What can hang from each mark
L: G
W: C T
Y: L
G: C
X: T
B: C
T: B G S W X
C: B W X

Known rows, with every way that one mark hangs from another
B(C(W X(T))): [-2.52 -1.33 -1.77  0.21  0.32 -0.27  1.37  0.94  1.60  0.58 -0.39  0.09
 -0.19 -3.40 -3.00  1.45 -0.45  1.64  1.80  1.77  0.83  0.20 -1.86 -1.47
 -1.20]
L(G): [ 0.14  2.39 -0.36 -0.05 -0.41 -0.43  1.70  0.37 -0.82 -0.12  0.09  0.39
 -1.91  0.33  1.58 -1.16  1.14 -0.28 -1.27 -0.72 -0.64 -0.14  0.98  0.75
  0.21]
B(C(W X)): [-2.00 -1.04 -1.29  0.34  0.03 -1.24  0.94 -0.03  1.22  0.37  1.45  2.40
 -0.01 -3.01 -2.77  2.96 -0.57  2.14  0.39  1.33  0.34 -0.80 -2.09 -1.55
  0.62]
Y(L(G(C(B X)))): [ 1.02 -1.85 -2.37 -1.82  1.33  1.46  2.19 -0.44  0.49  1.86 -1.06  3.25
 -0.48  0.16  1.54  1.57  1.05 -1.23 -2.33 -3.45 -1.62 -0.53  1.93  1.98
  1.55]
T(B G(C(W)) S X): [ 1.33  2.36  2.01  0.46 -0.69  2.82 -2.52 -2.48  0.02 -1.58  3.68 -0.48
 -0.64  2.45  0.84 -1.43 -3.11  0.13 -0.28  1.41  0.93  1.02  0.54  1.31
  0.86]
C(W(T(B G)) X): [-0.39  0.83 -0.60  0.81  0.96 -1.14 -1.71  0.42 -0.90 -0.49 -0.14 -2.32
  0.73  0.00 -1.84 -0.10 -2.31 -1.23 -0.80  2.65  1.92 -1.02  0.42  0.61
 -1.01]
B(C(W(T(S)) X)): [-0.18  0.18  0.06  1.91 -0.33 -2.09 -1.62 -1.21  0.51  0.44  0.36  0.05
  0.70 -1.90 -4.03  0.16  0.21  1.97  0.57  2.81  0.90  0.43 -2.59 -1.59
 -0.21]
B(C(W(T(G)) X)): [-1.33  1.10 -0.89  1.04  1.04 -1.02 -0.83  0.85 -0.32  0.44  0.54  0.37
 -0.92 -2.07 -2.58  1.39 -1.25  0.85 -1.68  1.09  1.71 -0.95 -1.86 -1.32
 -0.28]
C(B): [-0.38 -0.05  0.26 -1.13 -0.96 -1.26  2.31  1.09  0.59  0.27 -1.68  1.30
 -0.42  0.33  0.65  1.74  2.19 -0.48  0.02 -2.71 -1.45 -1.82  1.16 -1.25
  1.72]
B(C(W X(T(S)))): [-1.14 -1.01 -0.42  0.93 -1.14 -0.42 -0.20 -0.80  1.65  0.31 -0.21 -1.05
  0.03 -2.48 -3.72  0.16 -0.26  2.37  2.86  2.23  1.30  1.20 -1.75 -1.24
 -1.30]
B(C(W(T) X)): [-1.75 -0.16 -1.05  0.67  1.35 -1.90  0.12  0.59  0.05  0.56  0.15  1.40
  0.36 -2.79 -3.21  1.67 -0.38  1.32 -0.67  2.52  0.40 -0.82 -2.89 -1.74
  0.17]
C(W(T(B G S X))): [ 1.34  3.95  2.20  2.21 -0.22  0.06 -4.62 -1.52 -0.89 -2.20  0.37 -3.11
 -1.09  2.74  0.20 -3.35 -1.60 -0.04 -0.07  2.97  0.82  0.60  0.30  0.67
  0.92]
T(B G W X): [ 0.18  2.22  1.02  1.56  0.52  1.72 -2.39  1.66 -1.12 -1.98  1.16 -0.59
 -0.10  1.27  4.33 -0.28  0.73 -0.82 -1.08 -0.42 -1.59 -1.10  1.50  0.35
  2.98]
W(T(B S)): [ 1.69  0.66  2.61  1.75 -0.32 -0.81 -1.84 -1.13 -1.07 -1.14 -0.41 -3.74
  1.54  2.07 -1.26 -2.34  1.01 -0.45  0.16  1.84 -0.33 -0.08  0.01 -1.02
  0.20]
G(C(W X)): [-0.51 -0.49 -1.23 -2.19 -0.42 -0.25  1.74 -0.45  0.73  0.04  1.80  3.42
  1.15 -2.49 -1.30  2.40 -1.83  1.82 -0.06  1.49  0.57 -0.74 -0.68  1.24
 -0.27]
B(C(W)): [-2.06  0.40 -0.25 -0.09  0.52 -1.24  1.23 -0.19  0.22 -0.31  1.51  1.99
 -1.18 -1.58 -2.34  1.93 -0.81  2.51 -0.62  0.73 -0.10 -1.36 -2.30 -2.63
  0.43]
X(T(B(C) S)): [-0.56 -1.87  2.07  2.17  0.07  1.65 -0.23 -0.68  0.76 -0.42  0.61 -4.17
  0.86  0.65 -1.98 -1.21  0.60 -0.27  1.98  0.56 -0.22  0.77 -1.04 -3.15
 -0.87]
W(C T(G)): [-0.02  1.37  0.62 -0.93 -0.10 -2.31  0.17  1.10 -0.76 -0.63 -0.78 -0.29
 -1.26  1.35  1.91 -0.52  0.27 -0.43 -1.77 -1.79  0.00 -1.08 -0.35 -0.11
  0.02]
Y(L(G(C(W)))): [ 0.17  1.39 -1.87 -2.55  1.81  0.92  0.59 -2.21 -1.40 -0.30  0.73  2.66
 -1.92  0.08  0.67 -0.68 -2.30  2.01 -2.63  0.04 -0.09 -1.21  0.12  1.71
 -0.47]
W(C(B X(T))): [-1.50 -3.86 -1.73 -1.61 -0.94 -1.83  3.36  2.14  2.26  1.10 -3.40  0.93
  0.25 -0.92  0.99  1.81  1.91 -1.58  2.65 -2.91 -0.95  0.53  0.84  0.09
 -0.15]
L(G(C(B))): [ 0.45  0.03  0.08 -1.38  0.45  1.92  3.78  0.75 -0.41  1.89  0.29  3.20
 -1.35  0.84  1.40  0.95  0.87 -1.76 -2.00 -3.68 -1.23 -0.05  0.81  0.07
  0.58]

Rows
[ 2.05  4.59  0.81  0.76  0.51  1.35 -1.76 -1.90 -1.10 -0.60  1.29  1.65
 -2.05  1.47  0.55 -3.76 -1.25  0.99 -1.05  2.27  0.09  2.27 -1.06  1.86
  0.48]	L(G(C(W(T(S X)))))
[ 0.85 -0.35  1.09  1.42 -2.10  1.26 -1.31 -0.29  1.19 -0.35 -0.52 -5.66
  0.57  1.03 -0.29 -1.57 -0.32 -1.80  2.04  0.64  1.51  0.95  2.35  0.98
 -1.54]	C(X(T(B G S)))
[-0.09  0.35 -2.11 -1.43  0.39  0.80  2.16 -0.74 -0.05  0.90  1.96  3.38
 -0.56 -1.54 -0.51  0.80 -1.89  0.53 -0.91  1.17  0.92  0.79 -0.22  2.15
 -1.11]	L(G(C(W X)))
[-1.55 -0.53  1.03  2.66  2.09  1.96 -1.31  1.66 -0.42 -1.10  2.26  1.47
  0.97 -0.21  2.40  1.06  1.83 -0.13 -0.54 -0.04 -2.90 -0.78 -1.56 -2.52
  3.80]	T(B(C) W X)
[ 0.83  0.91  0.97 -0.92 -2.16 -1.61 -1.35 -0.27 -1.00 -0.77  0.31  0.70
 -0.23  1.25  2.67 -0.22  1.57  1.97  0.01 -2.56 -0.37 -0.15  0.70 -0.03
  0.11]	T(G S W(C))
[-0.56 -2.69 -0.93 -0.78  0.15 -3.68  2.11  1.89  1.01  1.14 -2.71  2.09
  0.96 -0.38  0.47  2.03  2.32 -1.60  0.35 -2.31 -1.54 -0.08 -0.24 -0.41
  1.25]	W(C(B X) T)
[ 1.03 -0.64 -1.13 -2.33  1.66  1.86  2.36 -0.66 -0.78  1.24 -0.88  2.92
 -1.44  1.38  2.08  0.71  0.74 -0.76 -2.88 -3.99 -1.88 -1.17  1.40  0.58
  1.13]	Y(L(G(C(B))))
[-0.61 -2.60 -1.00 -1.48  0.77  2.18  2.76  2.89  0.31  1.59 -2.15  2.48
  2.18 -2.64  1.05  2.55  2.01 -0.94  0.83 -2.17 -1.38 -0.86  0.63 -0.09
 -0.12]	G(C(B X(T(W))))
[ 1.29  3.03  1.38  0.78 -0.40 -1.82 -1.83 -0.91  0.26 -0.85 -2.49  0.90
 -1.09  1.45 -0.54 -1.43  0.98  0.78  1.13  1.12 -1.03  0.45 -0.22  0.03
  2.10]	C(B W(T(S X)))
[ 0.10  0.04 -3.14 -2.19  1.48  0.65  0.70 -1.90 -0.38  0.24  0.73  3.03
 -0.75 -1.17  0.07  0.46 -1.94  1.22 -2.17  0.81  0.14 -0.24  0.43  2.76
 -0.52]	Y(L(G(C(W X))))
[ 0.90 -1.29  2.04  0.69 -0.38 -2.39 -1.23 -1.30 -0.98 -0.94  0.04 -2.38
  1.67  2.47 -0.22 -2.18  0.58 -0.96  0.66  0.33 -0.69  0.67 -0.98 -1.15
 -0.31]	W(C T(B S))
[-0.13 -1.97 -1.19  0.62  2.28  3.77  1.49  1.78 -1.19  1.05  0.69 -0.35
  1.83 -1.50  1.78 -0.79  0.07 -2.59 -0.07  0.63 -0.43  1.08  0.27  1.23
 -1.61]	L(G(C(X(T(B W)))))
[ 2.42 -0.24  2.14  1.04 -0.55  1.90 -1.74 -1.01 -0.33  0.20  1.95 -2.84
  2.02  1.24 -0.72 -0.51 -0.97 -1.80 -1.47  0.73  1.04  0.39  0.11  0.47
 -0.55]	W(T(B G(C(X)) S))
[ 0.95 -2.01 -0.28 -0.58 -2.29 -1.94 -0.62  0.49  0.40  1.23 -1.41  2.15
  0.70  0.50  2.03  2.23  2.69 -0.03  0.95 -4.16 -0.40  0.49  1.72  0.40
  1.19]	T(G S W(C(B X)))
[ 1.95  3.31  1.98  0.95 -1.70 -1.37 -2.83 -0.35  0.33 -1.29 -0.32 -0.91
 -1.77  2.84  3.09 -2.67  0.87  0.23 -0.35 -1.11 -0.76  1.38  0.22  0.96
  1.95]	W(C T(G S X))
[ 0.75  2.41  1.29 -1.69 -1.59  2.04 -0.23 -1.63 -0.14 -0.48  0.49 -1.62
 -1.50  0.45 -1.02 -1.54 -2.76  1.69  0.52  0.57  2.42  0.65  0.60  0.78
 -3.02]	X(T(G(C(W)) S))
[ 0.51 -1.34 -1.26 -1.13  0.08  1.62  3.72  0.86  0.57  2.23  0.23  3.56
 -0.16 -0.45  1.02  1.96  1.22 -2.33 -1.25 -3.07 -0.93  0.47  1.14  1.28
  0.72]	L(G(C(B X)))
[ 0.83 -0.31  0.17  0.35 -2.00  0.66 -0.71  1.54  0.49  1.32 -3.35 -1.64
  0.19 -0.59  1.04  0.60  2.79 -0.39  1.97 -2.40  0.17  0.18  2.66  0.41
 -0.38]	C(B X(T(G S W)))
[ 0.04 -1.14  1.17  0.54 -0.77  0.40 -1.53  0.27 -1.05 -0.77 -0.67 -3.41
  0.72  2.04  2.13 -1.89  0.44 -0.42  1.56 -1.20  0.60  0.96  0.90 -0.50
 -1.97]	X(T(B G S W(C)))
[-0.93 -3.76 -1.40 -1.73 -1.30 -3.12  3.00  1.34  1.99  1.25 -1.50  3.27
  0.79 -0.25  1.06  3.24  2.09 -1.07  1.18 -3.41 -1.59 -0.18  0.50 -0.01
  1.44]	W(C(B X))
[ 1.46  2.89  1.88 -0.09 -2.70  0.38 -0.62 -0.41  0.47 -0.70 -1.20 -4.28
 -1.76  1.15  0.49 -2.31  0.66  0.61  1.10 -0.83  1.04  0.38  1.95  0.22
 -1.38]	X(T(G S))
[ 1.03  1.05  0.52  1.40 -0.66 -1.17 -3.22 -1.52 -0.66 -0.54  0.26 -3.67
  0.55  1.03 -2.43 -1.46 -1.84 -0.39  0.15  3.15  2.33  0.36  0.51  0.66
 -1.26]	C(W(T(B G S)) X)
[-0.71 -1.65  0.74  0.06  1.17 -2.28  0.29  0.76 -1.01 -0.99 -0.07 -1.12
  1.56  1.68  0.75 -0.75  0.26 -1.57 -0.57  0.17 -0.87 -0.47 -1.23 -1.28
  0.13]	W(C T(B))
[-1.88 -2.98 -0.16 -0.39  1.27 -0.39  0.86  1.94 -1.09 -0.90 -0.95 -1.17
  1.91  0.31  2.31 -0.50  1.23 -0.67  1.63 -0.50 -1.05 -0.17 -0.18 -1.12
 -1.19]	X(T(B W(C)))
[ 0.37 -0.84 -2.38 -0.38  3.88  1.14 -0.93 -1.38 -1.64  0.35  0.35  0.37
  0.82  0.25 -0.92 -1.03 -2.70 -1.20 -2.88  2.44  0.46 -0.21 -0.25  1.93
 -1.18]	Y(L(G(C(W(T(B)) X))))
[ 0.45  4.40  0.58  0.44 -0.46  0.73 -1.76  1.76 -0.78 -1.81  0.42  1.33
 -1.44  0.24  4.62  0.13  1.77  0.96 -1.14 -1.24 -1.62 -1.37  1.30  0.85
  3.28]	T(G W X)
[ 0.18 -2.25  0.24 -0.44 -0.75  1.84  0.08 -1.72  0.89 -0.18  1.07 -2.13
  2.44 -0.64 -2.89 -0.90 -2.50  0.09  2.66  3.22  1.70  1.62 -0.08  0.81
 -2.71]	G(C(W X(T(B S))))
[-0.63  0.47 -0.20  1.06 -1.38  0.39 -0.95 -0.87  1.47  0.67  0.34 -2.23
 -1.29 -1.63 -2.92  0.13 -1.35  1.81  1.88  1.04  2.54  1.21 -0.50 -0.93
 -1.97]	B(C(W X(T(G S))))
[-2.91 -1.64  0.04  1.03  1.98  1.05  0.93  0.29  0.00 -0.26  0.50 -2.18
  0.13 -0.91 -2.71 -0.05 -1.94  0.04  1.31  2.26  0.85 -0.50 -2.16 -3.13
 -1.90]	X(T(B(C(W))))
